What can hang from each mark
noki: gufel tadir
dumup: gufel tadir
tadir: fego nakil noki veton
nakil: gogutuv
veton: gufel tadir
zuzig: tadir
gogutuv: fego
gufel: nakil veton

Each row was made from one small tree. The marks that hang from a mark follow it in brackets, in alphabetical order. Every link used is in the known rows. Write each row's tree.
(in the rows, 128 means zero)
Known rows
noki[gufel[nakil[gogutuv]] tadir]: [110 141 137  79 163 117 131 148 109  77 178 104 133 159 122 124 115  47
 122 108 110]
veton[gufel]: [153  93 115  99 165 159 115 161 130  93 152 116 144  92  93 144 170  86
 135 130 115]
dumup[tadir[nakil[gogutuv[fego]] noki[gufel]]]: [141 129 151 162 155  92 163 100 128 102 174 115 131 128 142 173 109 105
 142  68 170]
dumup[gufel[nakil] tadir[fego noki veton]]: [142 130 105 172 138  56  47 117 102 103 129 136 128 100 151 137 125  95
  90 111 160]
gogutuv[fego]: [125 110 150 123 170 145 104 165 122  94 174 121 136  77 101 151 153  80
 158 125 115]
noki[gufel[veton] tadir[nakil[gogutuv[fego]]]]: [106 118 149 129 163  91 175 118 127 131 179  77 119 136 127 144  98  85
 158 105 105]
veton[gufel tadir[nakil[gogutuv]]]: [157 103 113  81 166 126 178 111 159 142 148  80 123 117  88 151 141 116
 134 131 118]
tadir[nakil]: [136 103 142 104 160 123 120 146 140  82 166 118 169  80  86 141 158  75
 123 144 141]
gufel[veton[tadir[fego nakil noki]]]: [135 115 132 124 136 102 109  65 143 153 126 113 162  62  55 166 106 113
 125 113 161]
tadir[fego nakil[gogutuv] noki[gufel[veton]]]: [138 152 147 137 124  81 145  41 145  99 122 111 144 108 106 173 116 112
 134  77 188]
dumup[gufel[nakil[gogutuv[fego]] veton]]: [101 138 139 146 164  74  84 139  92 146 148  86  40  80 152 142 141 103
 197 111  69]
veton[gufel[nakil[gogutuv[fego]]] tadir]: [127 118 131  84 185 119 138 144 109 165 158  93  74 123 104 162 125 105
 170 119  64]
veton[tadir[fego noki]]: [147 139 135 112 137 146  91  88 147 113 134 131 176  77  56 165 124  97
 115 101 173]
dumup[gufel[nakil[gogutuv] veton] tadir]: [118 102  99 147 157  68  88 148  89 126 156  85  52  83 173 106 144 105
 160 110  86]
noki[gufel]: [128 116 153  89 146 160 123 153 129  65 161 117 152  95 119 143 148  55
 124 101 160]
veton[gufel tadir[fego nakil]]: [159  98 132  85 147 123 139 100 158 150 139  99 152  98  72 158 147  99
 109 141 141]
zuzig[tadir[fego nakil[gogutuv] veton[gufel]]]: [173 123 105  98 143  97 166  59 164 106 129  98 165 129 119 142 144 124
 108 138 140]
tadir[fego noki veton[gufel[nakil]]]: [146 133 107 120 155  92  80 113 107 103 114 149 153 127  93 169 125  99
  97 130 139]
zuzig[tadir[nakil[gogutuv] veton]]: [148 121 111  96 154 107 162  98 158  82 154  98 173 108 123 126 130 106
 115 138 138]
tadir[fego nakil[gogutuv] noki]: [160 162 136 142 137  88 126  55 162  74 135 130 173 109  75 169 143 118
 123 111 179]
noki[tadir[fego]]: [138 119 124 115 147 136  97 133 144  78 169 121 188 112  77 121 148  64
 104 137 131]
dumup[gufel]: [140 126 137 127 145 141  76 152 132  87 148 108 124  61 122 130 178  73
 140 121 134]
veton[gufel[nakil] tadir[noki]]: [137 119 123  84 172 145  86 136 103 146 137 127 134 100  64 167 115  87
 132 110 107]

Write each row's tree
[150 154 145 111 119 141 109  66 140  71 125 137 200 102 118 156 110  78
  94  79 203] | zuzig[tadir[fego noki[gufel] veton]]
[149 138 103 136 159  81 149  97 154  75 134 122 171 123  97 160 118 121
 107 123 166] | tadir[nakil[gogutuv] noki veton]
[129  92 103 112 170  97 136 158 142  88 172 107 195 130  93 121 118  69
  82 165 126] | noki[tadir[nakil veton]]
[152  81 101 105 168 106 149 150 142 105 141 108 156 116 109 149 146  98
  99 157 131] | tadir[nakil veton[gufel]]
[164  76  69 149 169 122 120 151 119  98 143 134 157 114 121 147 125 117
  98 111 144] | dumup[tadir[noki veton[gufel]]]
[129  94 125  59 175 146 103 164 104 145 151 106 114 100  85 144 135  76
 132 133  87] | veton[gufel[nakil] tadir]
[149 124 124 116 148 124 112  92 141  86 143 131 212  85  89 148 112  90
 105 122 162] | zuzig[tadir[nakil noki veton]]
[124  96 117  96 160 103 163 107 148 146 150  73 117  81  92 137 116 118
 149 126 115] | gufel[veton[tadir[nakil[gogutuv]]]]
[ 85 126 144 110 173  95 130 146  88 129 180  90  87 143 135 135  90  67
 168  99  72] | noki[gufel[nakil[gogutuv[fego]] veton] tadir]
[159 101 123  87 148 153 123 117 148 137 136 106 140  93  76 152 153  98
 118 127 132] | veton[gufel tadir[fego]]
[133 127 151 101 136 141 116 124 138  73 165 114 179 128 103 129 135  45
  97 108 160] | noki[gufel tadir[fego]]
[115 152 164  99 124 128  65  65  92 111 133 134 153  77 107 152 101  68
 142  71 150] | zuzig[tadir[fego noki[gufel[nakil veton]]]]
[131 127 132 104 185 110 123 153 102 121 161 111  84 128 119 161 149 101
 175 124  68] | veton[gufel[nakil[gogutuv[fego]]]]
[105 114 132 122 154  98  50 160  86 126 141 101  83  55 133 124 151  73
 160 128  90] | dumup[gufel[nakil veton]]
[112 137 146 112 178 102 112 154 102  98 173 115  98 111 118 152 141  89
 171 124  86] | gufel[nakil[gogutuv[fego]]]
[ 95 121 133 118 177  86 110 147  91 126 163 104  75  93 123 145 125 106
 189 121  66] | gufel[nakil[gogutuv[fego]] veton]
[157 113 118 156 139 123  84 111 129  76 153 147 176  84  97 145 141 100
 107  99 176] | dumup[tadir[fego noki]]
[121 118 105 161 170  49 107 165  98 122 164  95  62 121 197 127 130 108
 138 121  95] | dumup[gufel[nakil[gogutuv[fego]]] tadir[veton]]
[129  92 100  88 176 109 105 180  99 101 142 122 129 122 117 141 140  83
 110 153  96] | tadir[veton[gufel[nakil]]]
[154 110 113 155 148  81 132 126 143 103 165  86 108  96 159 118 167 107
 130 120 139] | dumup[gufel tadir[nakil[gogutuv]]]
[129 173 156  87 134 109 116  67 127 112 129 119 128 129  99 172  99  84
 119  71 170] | veton[tadir[fego noki[gufel[nakil[gogutuv]]]]]
[112 164 143 127 164  85 130 122 103  91 142 129 113 148 142 181  87  92
 135  82 143] | tadir[noki[gufel[nakil[gogutuv[fego]]]] veton]
[142 135 122 127 136  84 140  42 157 146 123  99 140  86  68 165 105 135
 136 103 158] | gufel[veton[tadir[fego nakil[gogutuv] noki]]]
[175 142 122 113 143 109 153  44 169 142 119 107 151 119  64 181 127 133
 121 107 158] | veton[gufel tadir[fego nakil[gogutuv] noki]]
[132 120 133 142 141 108  91  92 135 173 123  90 121  46  90 155 115 104
 146 101 142] | dumup[gufel[veton[tadir[nakil noki]]]]
